Every row comes from one small tree of marks. The marks that hang from a mark follow it in brackets, in the order of their numbers. Every link used is in the known rows. Which tree was each row made from?
Known rows
k486{k97{k677} k364}: [-4.695  1.324  1.318  0.063  2.137  1.436  3.025  5.809  1.460  3.795
  1.277 -0.080 -1.534 -1.066  1.845 -3.210 -3.642 -1.753  0.502 -2.438]
k124{k486 k953}: [-4.384  3.798 -2.205  1.116  1.637  3.335  4.911 -1.274  0.239 -1.379
  2.255 -0.728  4.000  2.077  2.345 -0.063  0.943  1.244 -1.158  0.050]
k677{k364{k97}}: [-4.175 -0.449 -0.847  2.243  2.678 -0.038  1.879  1.629  0.052  2.780
 -0.006 -0.260 -0.967 -1.551  1.938 -1.991  1.441 -1.982 -3.122 -2.213]
k905{k486{k97 k364}}: [-5.060 -0.192 -0.797  0.257  3.280  0.871  2.651  4.670  6.019  1.194
  0.346  1.185 -2.026 -0.161  3.071 -2.133 -0.958 -0.645 -0.516 -1.150]
k486{k97 k364}: [-5.788 -1.247  1.265  1.109  2.931  0.195  3.949  5.398  2.104  2.379
  1.502 -1.140 -2.433 -1.017  1.960 -2.568 -2.906 -0.927  0.430 -2.568]
k905{k486{k97{k677} k364}}: [-4.293  1.600 -0.686 -0.451  2.709  1.778  2.034  4.987  5.506  2.254
  0.169  1.876 -1.390 -0.245  3.010 -2.563 -1.431 -1.236 -0.496 -1.012]
k953{k97{k905{k486}} k364}: [-5.635 -4.307 -1.469  0.779  1.267 -0.684  3.310  1.490  2.811  2.987
 -0.206  0.377 -3.942 -1.567  1.587 -3.475 -1.632 -0.082  0.502  2.829]
k97{k677 k905{k486}}: [-3.392  3.125 -2.760 -1.613  2.510  1.241 -0.244  0.999  3.008  3.612
 -0.617  1.433  1.065 -1.154  0.572 -5.560 -1.186 -0.460 -2.348  3.139]
k124{k486}: [-4.226  0.021 -2.540  0.842  2.116  2.216  1.591 -0.907  2.024 -0.583
  0.495 -0.273  1.214  0.667  1.982 -0.891  0.807  0.059 -1.336  0.749]
k364{k97{k677}}: [-3.548  2.297 -0.582 -1.330  1.187  0.782 -1.699  1.903 -0.302  4.568
 -0.235  0.338  0.407 -0.537 -0.183 -2.854  2.385 -2.767 -2.004  1.227]
k97{k905}: [-5.469 -1.210 -1.899  0.447  3.356 -0.852  1.471 -0.130  0.578  1.941
  0.207 -1.483  0.103 -1.454 -0.420 -5.041 -0.860  0.534 -2.072  2.521]
k677{k364{k97{k905}}}: [-4.126 -0.627 -1.436  2.131  3.086 -1.137  1.798  1.105  0.811  3.444
 -0.024 -0.877 -1.294 -2.393  1.498 -3.246  0.866 -1.388 -3.572 -1.033]
k364{k97}: [-4.728 -0.259 -0.667 -0.261  1.996 -0.416 -0.758  1.465  0.315  3.152
 -0.017 -0.664 -0.532 -0.482 -0.125 -2.306  3.067 -1.944 -2.066  1.151]
k486{k364}: [-6.350 -0.944  0.460  1.303  3.163  1.984  2.596  3.056  0.557  0.416
  0.550  0.287 -0.896 -0.390  2.279 -2.059 -1.351 -0.748  0.072 -2.255]
k953{k97{k677 k905{k486}} k364}: [-4.531 -1.710 -1.417 -0.282  0.440  0.583  2.321  1.945  2.145  4.436
 -0.436  1.461 -2.959 -1.576  1.528 -4.003 -2.337 -0.930  0.581  2.947]
k97{k677 k905{k486{k364}}}: [-3.764  3.035 -2.271 -1.288  2.825  1.521  0.192  2.223  3.848  3.539
 -0.485  1.739  0.240 -1.454  1.434 -5.255 -2.042 -0.488 -1.852  1.955]
k124{k97{k677{k364}} k486}: [-1.854  0.007 -2.510  2.327  0.459  1.728 -0.260 -1.530 -0.193  1.185
 -1.409  0.525  0.274 -1.200  2.317 -0.896 -1.055 -1.436 -1.996 -1.590]
k124{k486 k953{k364{k97{k905}}}}: [-4.013  2.856 -2.206  0.844  0.335  2.383  5.176 -0.760  1.671  0.922
  3.864 -0.446  2.115  1.019  2.749 -0.148  1.007  1.032 -0.346  2.246]
k124{k97{k677} k486}: [-2.272  0.070 -2.405  1.253  0.243  1.877 -1.171 -1.621 -0.217  0.962
 -1.486  0.412  0.700 -0.533  1.422 -1.058 -0.713 -1.273 -1.382 -0.111]
k905{k486{k97}}: [-4.535 -0.072 -1.513 -0.197  2.870  0.426  2.000  3.086  4.809  1.316
  0.108  0.754 -0.889  0.204  1.850 -2.495  0.255 -0.603 -1.245  0.580]

Write each row's tree
[-4.098  2.991 -1.793  0.930  0.107  3.090  5.202 -0.450  1.077  0.459
  3.930  0.028  2.232  1.553  3.031  0.680  1.460  0.599  0.011  1.437]	k124{k486 k953{k364{k97}}}
[-4.840 -2.207 -0.758  0.105  0.176  0.466  2.566  1.671 -0.276  4.759
  0.007  0.432 -2.780 -1.824  0.755 -4.235 -2.900 -0.993  0.822  2.628]	k953{k97{k677 k905} k364}
[-3.337  2.404 -1.893  0.458  2.472  0.948  1.448  0.776 -0.275  4.283
 -0.083  0.253  0.847 -2.413  0.699 -5.597 -2.460 -0.955 -2.897  0.528]	k97{k677{k364} k905}
[-4.162  2.493 -1.263  1.249  0.086  2.701  7.337  0.800  1.487  0.588
  4.683 -0.842  1.750  1.427  3.096  0.182 -1.026  1.081  0.759  0.662]	k124{k486{k97} k953{k364}}
[-2.792  3.008 -2.911 -0.076  2.825  1.154  1.055  1.312  3.070  3.914
 -0.675  1.610  0.476 -2.049  1.868 -5.307 -1.756 -0.783 -3.298  0.991]	k97{k677{k364} k905{k486}}
[-5.115 -0.617  0.152  2.665 -0.405  1.472  4.483 -0.317 -4.477  0.416
  2.011 -0.148  0.850  0.259  1.343 -0.595 -1.157 -0.058  0.916 -0.730]	k124{k97 k953{k364}}
[-5.379 -0.591 -2.361  0.216  4.040 -0.250  1.555  1.519  4.794  1.400
 -0.196  0.257 -1.038 -1.347  1.590 -4.391 -1.036  0.561 -1.869  1.870]	k97{k905{k486{k364}}}
[-5.753  0.539 -0.921  1.028  1.113  0.987  6.068  0.840 -0.220  1.473
  1.688 -0.247  0.194  0.405  1.686 -2.347 -0.889  0.960  0.248  1.423]	k124{k953{k97{k905{k486}} k364}}
[-3.506  1.480 -1.171  0.407  1.843  2.255  2.545  2.626  3.892  1.708
  1.230 -0.069 -0.351 -0.252  2.969 -1.360 -1.929 -0.770 -0.289 -1.068]	k124{k486{k97{k677} k364}}
[-3.903 -0.107 -2.044  0.385  2.518 -0.394  1.160  1.412  2.089  3.891
 -3.004  0.275 -1.775 -1.923  1.068 -4.817 -1.562 -1.027 -2.573  0.384]	k953{k97{k677{k364} k905{k486}}}
[-4.348 -0.358 -0.427  0.962  1.672  0.991  1.592  1.639 -1.500  3.152
 -2.529  0.150 -1.070 -1.059  0.955 -3.293 -1.219 -1.964 -1.510 -1.617]	k953{k97{k677{k364}}}
[-4.605  1.089 -2.259  1.431  0.554  1.814  6.249 -1.008  1.349  0.552
  2.207 -0.955  0.899  0.753  2.624 -0.888 -0.774  1.540  0.036  1.766]	k124{k486 k953{k97{k905} k364}}
[-4.902  1.066 -0.053 -0.215  2.656  0.475  0.193  3.445  1.967  3.974
  0.210  0.201 -1.431 -1.697  1.430 -3.424 -0.470 -1.601 -1.209 -0.224]	k486{k364{k97{k677 k905}}}
[-3.528  2.056 -1.458 -1.517  1.748 -0.704 -1.735  1.272  0.875  5.652
 -0.224 -0.450 -0.005 -1.709 -0.756 -4.595  1.531 -1.880 -2.762  3.027]	k364{k97{k677 k905}}
[-4.574  1.068  0.478 -0.132  2.654 -0.095  2.951  5.201  2.654  4.830
  1.303 -0.894 -1.930 -2.294  1.292 -4.912 -4.441 -0.948 -0.263 -0.754]	k486{k97{k677 k905} k364}
[-5.663 -1.491  0.401  0.982  3.464 -1.341  3.900  4.720  3.323  3.378
  1.487 -1.967 -2.868 -2.206  1.308 -4.344 -3.756 -0.120 -0.224 -0.863]	k486{k97{k905} k364}
[-4.389 -0.462 -0.636 -0.407  0.216  0.833  1.386  1.871  0.396  4.807
  2.538  0.913 -1.474 -1.415  0.951 -3.021 -0.053 -1.560  0.188  3.253]	k953{k364{k97{k677 k905}}}
[-4.855  1.240  0.539 -0.127  2.229  1.600  0.254  3.884  1.082  3.251
  0.229  0.747 -1.155 -0.872  1.795 -2.277  0.048 -2.232 -0.602 -1.443]	k486{k364{k97{k677}}}
[-5.010  0.352 -1.295 -0.063  3.265  1.258  0.478  3.407  5.589  1.123
 -0.471  2.018 -1.552 -0.048  3.008 -1.550  1.519 -1.188 -1.340 -0.297]	k905{k486{k364{k97}}}
[-3.298  2.806 -1.151  2.214  0.775  0.490  2.972 -0.778 -4.011  2.506
 -0.035 -0.757  2.072 -1.423  0.619 -3.378 -2.267 -0.209 -2.137 -1.217]	k124{k97{k677{k364} k905} k953}
[-5.638 -0.729 -0.111  0.515  3.271 -0.424  0.857  3.160  2.417  2.961
  0.335 -0.542 -2.022 -1.633  1.420 -3.011 -0.017 -1.037 -1.256 -0.348]	k486{k364{k97{k905}}}
[-5.434  2.147  0.041  0.805  0.449  2.270  5.205  1.201 -2.140  1.520
  3.667  0.044  1.733  1.075  1.531 -0.881  0.889 -0.155  0.468  0.808]	k124{k953{k364{k97}}}
[-4.236 -0.034 -2.206 -0.810  2.840 -1.790 -1.120  1.181  3.896  3.853
 -0.451 -0.527 -1.212 -1.452  0.084 -3.754  2.747 -0.955 -3.059  3.193]	k364{k97{k905{k486}}}
